Each row was made from one path, in order. Every step used is in the known rows, and no mark comes twice. Write each row's path.
Known rows:
niro/teka/meni: [-12  17  10   4  33   3 -16   5  -7  19   3  -9   2  -1  24   9  19   7
 -10  -2  -7 -22   2  -6  -5 -19   9   4   0  -5   2 -37 -10 -21  22 -15
  24  -1   2 -14 -28 -13  16 -10 -45   2 -13   8  42 -11 -14  -4  -8   1
  17 -15]
niro/teka/meni/ninos: [-33  19   0  -4  12  -2 -28  11   1   4   4  -7  -2  -6  29   2  11 -10
   5   3   5   1   5  20   3   2  11   8  -9 -21  -1 -19 -17 -18  14 -30
  36 -12   0 -25 -39   6   0   3 -13  10 -22   4  17   8 -30  16   1 -23
   9 -30]
ninos/meni/teka/nimog/navubin/kitu: [ 42  42   3  22  16 -72  35   7   6  13  -5 -13  29   6   7 -11  16 -29
 -24  23   7  37  21 -38 -28  -3  -5  45  10   7 -15 -41 -17   5   9 -15
 -19   5   6   1   4   6   9 -40 -30  21   4   2  29 -23  28   4  -8  22
  23 -12]
navubin/ninos/meni/nimog: [-12  19  17  -7 -24 -21   9  -9  -6 -20  28 -21   7   3  26  -9  -6 -15
 -36 -41  55  -6  -2 -22  -2  11   6  25  -2   3  -3  15  -6  16 -47 -26
  15 -10 -15  22 -15 -27  13   4 -16   7  22 -24  31 -41  17  17   3  -7
  16  25]
ninos/navubin: [ 33  18  18  10 -39  34  11 -12  11 -28  31  -7   9   4   4 -18  -2  10
  -1 -46  30  -5   2  45  13  14  -2  21  -9  25  -4  26 -16   0 -27 -25
  38  24  -3  -7 -24   0  20 -13 -33   8 -21   8   0   2   7 -12   6  42
   8  -1]
nimog/teka/meni/ninos: [-26  20  -8   1 -13  11 -13  20   4   1   5   0  -1  -3  27   1  -7  12
 -11 -19  -3  28  -4  27  17  -1  12  -3 -10  -4  -3  17 -12 -22   1 -30
  41 -12   2 -21 -30   8 -11  28 -13   3  -8   0  15  14 -19 -25  -3  -9
  -1  14]
nimog/navubin: [ 45  25  -2  19 -63  23  17  -3   8 -19  27  -5   4  11   9 -28  25  -7
  -3   3  -8  13  15  22  -6  25 -13  27  -2  10  12  13 -21   6  16 -30
  12  34 -10  -6 -19  -6   0 -30   1  15 -17 -22  -2   6  11  16  -4  13
  19   4]
ninos/navubin/kitu: [ 48  20  15  27 -58  32  21   5  24 -14  37  -4  28  10 -15 -29  -8 -25
   1 -39  36  35   8  30   4   0  -4  20 -11  43 -22  21 -19  -2 -46 -11
  59  30  -5  -9 -15  13  13  -8 -15   7 -23  29   1   6  26 -30  -1  44
  10 -20]
navubin/ninos/meni/teka: [-33  28  11 -14  12 -66  12 -17  -5  23   4 -18  10   1  19  -9  20 -15
 -36  -1  44  14   5   0  -6 -19  -7  25  11 -16 -12   6 -11  10 -29 -16
  14 -23  -8   4 -21 -34  10 -26 -29  12   0  -5  16 -35   2  17  12  10
  23 -35]
teka/meni: [ 12  11   9   8   7  31  -4  -5   0  -3  11  -2   7   0  22 -15  20  -3
 -21 -25   3   5  -5  15   2 -10  14  -2 -12   2  16   5 -12 -10   4 -20
  33  15   3  -9 -23 -18  10   7 -34   1 -16  -5  33   1   1 -26  -9   6
   9  26]
meni/nimog/teka: [ -5  21  17  14 -34  14  35  18 -14  -6  19  -8  -7  11  12   9 -16  20
 -12 -46  16 -18  17  -9  11   6 -16   6   2  22  16  -8  -4  -8   9 -24
  13 -10 -12   9  -9 -16   3   9 -13  -4  16  -2  13 -19  12  -6  -7  18
   8  65]
kitu/navubin/ninos/meni/niro/teka/nimog: [  2  20  24  -2  76 -67  35 -16   8  27  22 -27  35 -22  27  14  11 -17
  21 -33  31 -26  33 -26  12  -3 -10  31  -2  14 -19 -39  -9  -1  -8   2
  28 -21  -4  26 -27 -11  33   6 -38   4  31   8  60 -27  -1   6   5   5
  25 -68]
ninos/meni/niro/teka: [-10  19  30  -7  64  13   0  14 -10  25  13 -19  19   3  18  21  21  20
 -24  -8   1 -19  10  -9   2 -23 -13  29   8 -27   7 -44  -7  -8  38 -26
   3 -15  -2  15 -24 -38  -4 -14 -24   5   6  -6  13 -27 -17  36   2 -24
  16 -25]
ninos/meni/teka/niro: [-34  23  31  15  76 -12   1  -5 -21  41   2 -15   7 -14  16  11  30  24
 -40 -13   7   4  13   2  -5 -44  -3  16  14 -21  12 -39  -2  -6  19 -43
  -9 -17  18   5 -20 -44  -2 -21 -42   4 -15 -12  10 -33 -20   1  -6   0
  21  29]
niro/teka: [ -9  24  23   4  -2   3   3   7  -6   6   7 -13   4  19   9   0  10  -2
  -7   6  -1 -31  13  -1  -3  -4 -22  20   1  -2  -5 -18 -16  -5  21 -16
  18   5 -11  -4 -25 -22  -3 -23 -13   6 -14   6  -2  -5   1  17  -3   1
  19 -43]
meni/niro: [ 21  10  37  16  14  69  32 -11  10   9  31   2  11   4  12  -8  26   0
 -29 -23   1  -4  14  34  24  -9 -27  14 -10  10  30   9 -14  -5  28 -22
  19  11  -9   1 -25 -28  -7  10  -7   1  -8 -16   6   1  -5   0  -8 -10
  15   8]
teka/nimog/meni: [ 30  19  -1   2  -1   4 -10  -1  21 -32 -19 -11   3  23  36  -8  -4   3
 -16  -8  25 -43  -9 -22  -1   8  -2  -4 -24  37  14  -9  -2 -11  21 -14
  -8   8   5  17 -15 -19  11  18 -48   2   7   2  32 -10   2 -28 -14   9
  13  25]
navubin/ninos: [  2  15  13  10 -50  -7  16 -14  21  -6  16  -6  11   9  17 -26  13 -27
 -13 -10  35  -3  -1  21   7   3 -23  15 -11  19  -5  40 -20   8 -24 -10
  48  11 -21 -10 -28 -18   5   6  -8  10 -11 -11  18   1  14  -9   3   9
  21 -36]
meni/niro/teka/nimog: [ 12  19  46  21  79  -6  24  -5   0  14   5  -8  10  -1  21  18  22   9
   2   0  -4 -51  16 -12   8 -11 -24  20  -7  16  14 -64 -14 -17  61 -15
   2  -6  -5  -1 -22  -9  11   7 -35   1   8   2  37   1  -8  12 -12  -5
  17 -17]
kitu/navubin/ninos/meni: [ 15  20  -7  -6 -51 -33  22 -15  23  -4  25 -20  30  -5  18 -17  -2 -29
  14 -43  36  26  21  -5   3   8   5  26  -5   9 -18  44 -13  18 -67 -11
  51   5  -1  33 -27 -24  11 -13 -12   8  14  -7  10 -22   8  -7   9  16
  21 -42]
nimog/teka: [ -8  24   4  10 -46  18  19  12   0   2  -3  -5   5  21   9   3  -4  11
 -14 -11  -9  -2  11   5  10  -5 -19   5   5  14  10   9  -9  -6  10 -27
  24   4  -9   2 -13 -19 -12   4 -11   1   1  -3 -11   2  -1 -22  -2  21
  11  -6]
kitu/navubin/ninos: [ 16  16   5   5 -49 -23  36 -28  28   1  41  -9  20  -7  12 -25   2 -41
  22 -47  35  16  30  22  14  13 -18   9 -16  35  -9  51 -18   9 -51   0
  63   8 -15   7 -32  -8  17  -3   6   4  -1  -2  14   4   7 -26   3  21
  27 -38]
ninos/meni/teka: [-12  27  13  -5  26 -25  11  -5 -13  18 -16 -19   5  13  16   3  15   4
 -40   2  12  10   9  -4 -11 -21  -2  28  12 -27   7 -13  -9   2  -2 -28
  -6 -12   5  10 -13 -36 -10 -33 -30   9  -6  -9 -23 -40   0  26   5   9
  17   0]
ninos/meni/niro/teka/nimog/navubin: [ 31  30  20   6  80 -34  12   4  -8   6  12 -22  19  -9  23  16  35  20
  -8  14 -11 -28  23 -34  -8   7  -3  43   8 -13   7 -69  -9  -4  70 -33
 -29  -2   1  10 -13  -7  16 -24 -44  15  16 -19  39 -21  -4  36  -3 -15
  20 -15]
teka/niro: [  0  12  37  38   9  42  -8   0  -4  16  19  -7   1  -3  10  -5  19   5
 -18 -27  -2  -3  13  21  10 -18 -14   5  -1  13  14 -11 -12  -7  30 -41
  19  19  10  -1 -28 -28  -9   4 -20   1 -23 -17  11   3 -19 -23 -13   3
  17  18]

Write each row's path:
[ 25  28   7   5 -28  22   7  -2 -14 -35  23 -21   1   5  17  -9   3  16
 -23 -23  12   7  15 -26 -14  26  10  39   5  -6   9 -13  -8  18   2 -37
 -21  12  -3  24  -8 -16  10 -29 -11  14  14 -35  12 -35  19  46  -6   7
  14  60] | ninos/meni/nimog/navubin
[ 31  19   0  10   0  20  10  -7 -13 -17  37  -4 -10 -21  25 -13  20   9
 -13 -36   7  -3  16  -5  -1  20  22  10 -10  16  25 -16 -10   1  15 -23
   3  12  -9  -8 -16   5  31  -6 -28   4  -4 -24  59  -2   8   9 -17  20
  14  95] | teka/meni/nimog/navubin
[ 12  25   2   2  28  -8   2  -3 -23  -6  36 -12 -11 -18  24   5  27   7
   4 -19   7 -38  24 -25  -7  10  18  12   2   4  10 -59  -9 -13  40 -14
  -7  -4 -10 -12 -21  11  46 -23 -35   7  -6 -14  73  -9   2  29 -10  14
  19  54] | niro/teka/meni/nimog/navubin
[-28  18  42  30  64   0  11 -11 -19  47  14  -3  -4 -14  13   2  41   6
 -26 -11   4 -10  24  28   9 -39 -18   8   7   4  25 -31 -13 -15  27 -34
  10  -7   9 -13 -28 -30   2 -11 -26  -2 -30 -11   7 -10 -18 -14 -13  11
  25  31] | meni/teka/niro
[ 15  21 -24 -12 -29  43 -25   4  27 -51  19 -14  -5  16  26 -19 -18   5
   2 -41  57  -1  -9  48  22  24   9   0 -34  31  -6  42 -16 -15 -29 -33
  36   0  -3  -5 -38   5  16   9 -21  11 -18   5 -11   9 -12  -3   5   7
   3  -1] | nimog/meni/ninos/navubin
[ 14  24  37  13  32 -43  37 -21  -4   8 -14  -7   3   4  18  -2  19  -6
 -23   4  17 -22  15  -5  -4  -8 -21  21  -3  13  10 -26 -14  -5   9 -16
  -5  -3   2 -11 -13 -11   1 -22 -37   7  -5   0  13  -3  10  -3  -9  25
  20   7] | meni/teka/nimog
[-18  26  15  -9 -22 -10   6  16 -25  -6  -8 -21   4   9  21  19 -23  29
 -34 -38  11  -5   7 -40  -4  -5   7  16  10   0  11 -25   4  -1  -3 -35
  -5 -18   1  28  -5 -28 -12   1 -25  -1  32  -9  10 -44   7  13  -1   9
   5  52] | ninos/meni/nimog/teka
[ -5  12   3   3 -17  43 -20   2  11  -3  10   2   0  -9  28 -17  10 -12
  -9 -19  10  33  -7  34   8   7  12   4 -15 -11   6  27 -19  -8 -13 -35
  41   2   3 -19 -36   3 -10  21  -9   9 -22 -15   8  14 -18  -9  -5 -17
   3   7] | teka/meni/ninos
[-18  21  36   1  88 -69   9 -11   4  21  10 -20  27  -6  34  18  26   6
 -13 -11  38 -41   4 -32   7 -11 -13  28  -1  -5  -7 -47  -8  -2  21 -13
   0 -21 -10  10 -22 -17  20  11 -54   8  24  -5  65 -24   0  15  -1 -17
  22 -66] | navubin/ninos/meni/niro/teka/nimog
[ 36  27  23  27  65   0  34  -3   0   2  26  -9  10  -8  19   8  41   9
   8  13 -10 -37  32  -9   5  12 -27  34   2  11  14 -57 -17 -10  76 -17
 -16  11 -12  -7 -21   7  27 -20 -30  13   5  -9  46   6  -6  25 -13   0
  23 -23] | meni/niro/teka/nimog/navubin
[ 25  23 -20   9 -55  41 -16  21  43 -33  33  -6  14  20   8 -32 -25 -31
   7 -33  60  35  -3  41  20  16   0   0 -36  41 -16  46 -18 -15 -39 -16
  58   4   0  -8 -29  21   8  13  -6  13 -23  25  -6  12  15 -30  -5  15
   4 -28] | nimog/meni/ninos/navubin/kitu
[-29  30   7  16  45 -73   3 -18 -16  40  34 -19   8 -24  20  -9  56   8
 -20  -7  26  -1  21   5   3 -19  -4  27  16 -16  -5 -25 -11   4   5 -32
   0  -9   1  -3 -29 -19  22 -29 -34  18 -13 -32  39 -25  -8   6  -3   6
  32   0] | nimog/navubin/ninos/meni/teka/niro
[ 26  23   7  33 -74  43   9  10  37 -26  41  -4  20   5  -8 -33 -21 -44
  15 -38  41  63  10  51  13  22  -9  26 -22  25 -30  46 -29   1 -54 -25
  72  20  -6 -26 -28  33   1  -2  15  18 -26  21 -15  17  12 -12   1  20
   3 -26] | meni/ninos/navubin/kitu
[-21  19   5  -9  60 -45  28 -11  12  40  47 -24  30 -20  18  11  19 -11
  18 -37  32  -9  28   6  21 -14 -10  26   2  -2  -2 -18 -11   1 -13  -4
  41 -20  -9  25 -37 -26  26  -9 -22   4  18   0  35 -25  -8  25   6 -14
  26 -73] | kitu/navubin/ninos/meni/niro/teka
[ 32  33   9  22  -5 -43  15   5  -1 -13   5 -18   7   5  17   0  23   0
  22  17  -9 -34  25 -26 -19  25 -15  32   1  12  -6 -57 -21  -6  46 -11
  -6  20  -8  -8 -17  16  18 -36 -28  17  -4   0  32   6   5  26  -5  14
  25 -26] | niro/teka/nimog/navubin
[  1  21  35   6  98 -19   8   7  -6  14  -6 -20  20   3  27  28  16  15
 -18  -1  -2 -31   8 -37  -3 -14  -5  35   1  -8   3 -70  -6  -6  53 -28
 -14 -15   5  17 -11 -26  14  -4 -48   3  23  -3  32 -27  -7  19  -6 -15
  15 -32] | ninos/meni/niro/teka/nimog
[ -5  19 -18  -1 -40  49 -28  16  22 -30   2  -7  -4  29  33 -18  -7 -11
 -12 -13  32   0 -12  31  13  12  -8   0 -31  13  11  34 -17 -14  -1 -25
  21  -6  -2   4 -33 -18 -17  21   7  10  -9 -12 -26   3 -12   3  -3  -9
   7   6] | nimog/meni/ninos
[-10  18  -4   9   0   8   1  11  -5  14   5  -4   4   2  21   3  11  27
 -20 -20 -14   6   5   1  11 -21   4  -9   0   6   1  -7  -3 -21  15 -18
  30  -2   3 -10 -16 -11   2  19 -49  -3  -3   4  36  -5 -11 -45  -2  15
   6  27] | nimog/teka/meni
[ -8  17  30  13  46  34  22  -1  -1  23  27  -4  10   9  13  10  27  12
 -11  -7  -7 -34  21  11  18 -18 -29  20   1   0  14 -38 -16 -15  47 -15
  20  -4 -12  -4 -29 -25   7  -5 -12   3  -9  -5  15   2 -10  20  -4 -12
  19 -17] | meni/niro/teka
[ 12  29  29   7  54 -52  20 -14 -14  10 -23 -20  12   7  29   9  10   2
 -37  -2  14   2   5 -31 -16 -14   2  30   8  -9   7 -36  -5   2   1 -29
 -25 -14  15   3  -6 -22   2 -24 -53   8  13   2  12 -34   5  16   0  13
  15 -12] | ninos/meni/teka/nimog
[-27  19  23  28  -2  17   6  15  -9  35  12  -6   2  -3  12  11   9  22
  -8 -21 -16 -12  15  18  15 -27 -15  -6   5  17  13 -22  -3 -21  40 -39
  18   3  11  -1 -23 -22 -10  12 -27  -2  -9  -5  16   0 -21 -46 -11   3
  14  24] | nimog/teka/niro
[-13  24   1  -4  38  10  -1   3   8  13  -8  -7  -9  28  23  -5  18   7
 -29  -6  27 -31   6  11  11 -21 -13  -2 -13  21  13 -10  -9 -22  22   0
  -6 -19  -3   1 -23 -34   8 -15 -38   0 -11   1   5 -19   2   0  -3  14
  17  26] | nimog/meni/teka
[  4  10  24   8  15  35   7 -18 -14 -11  24  -5  -8 -14  27  -3   6  12
 -25 -47  23  -8   4  -5   6   4  20  -2 -11  16  27 -11  -5  -8  -8 -21
  11   0   1   0 -15 -10  17   8 -34  -2  -1 -11  49 -13   4  -3 -16   8
   6  85] | teka/meni/nimog
[-11  20 -10  -1 -14  16 -16   2   7 -12  27  -6   2 -22  24  -3 -11  31
  20 -58  26  22  -2  50  24   8  22   0 -12   9 -18  14 -10 -24 -32 -32
  56  -7   8 -26 -33  24  16  22 -42   4 -10  16  22  12 -17 -29   8  29
  -8   2] | nimog/teka/meni/ninos/navubin
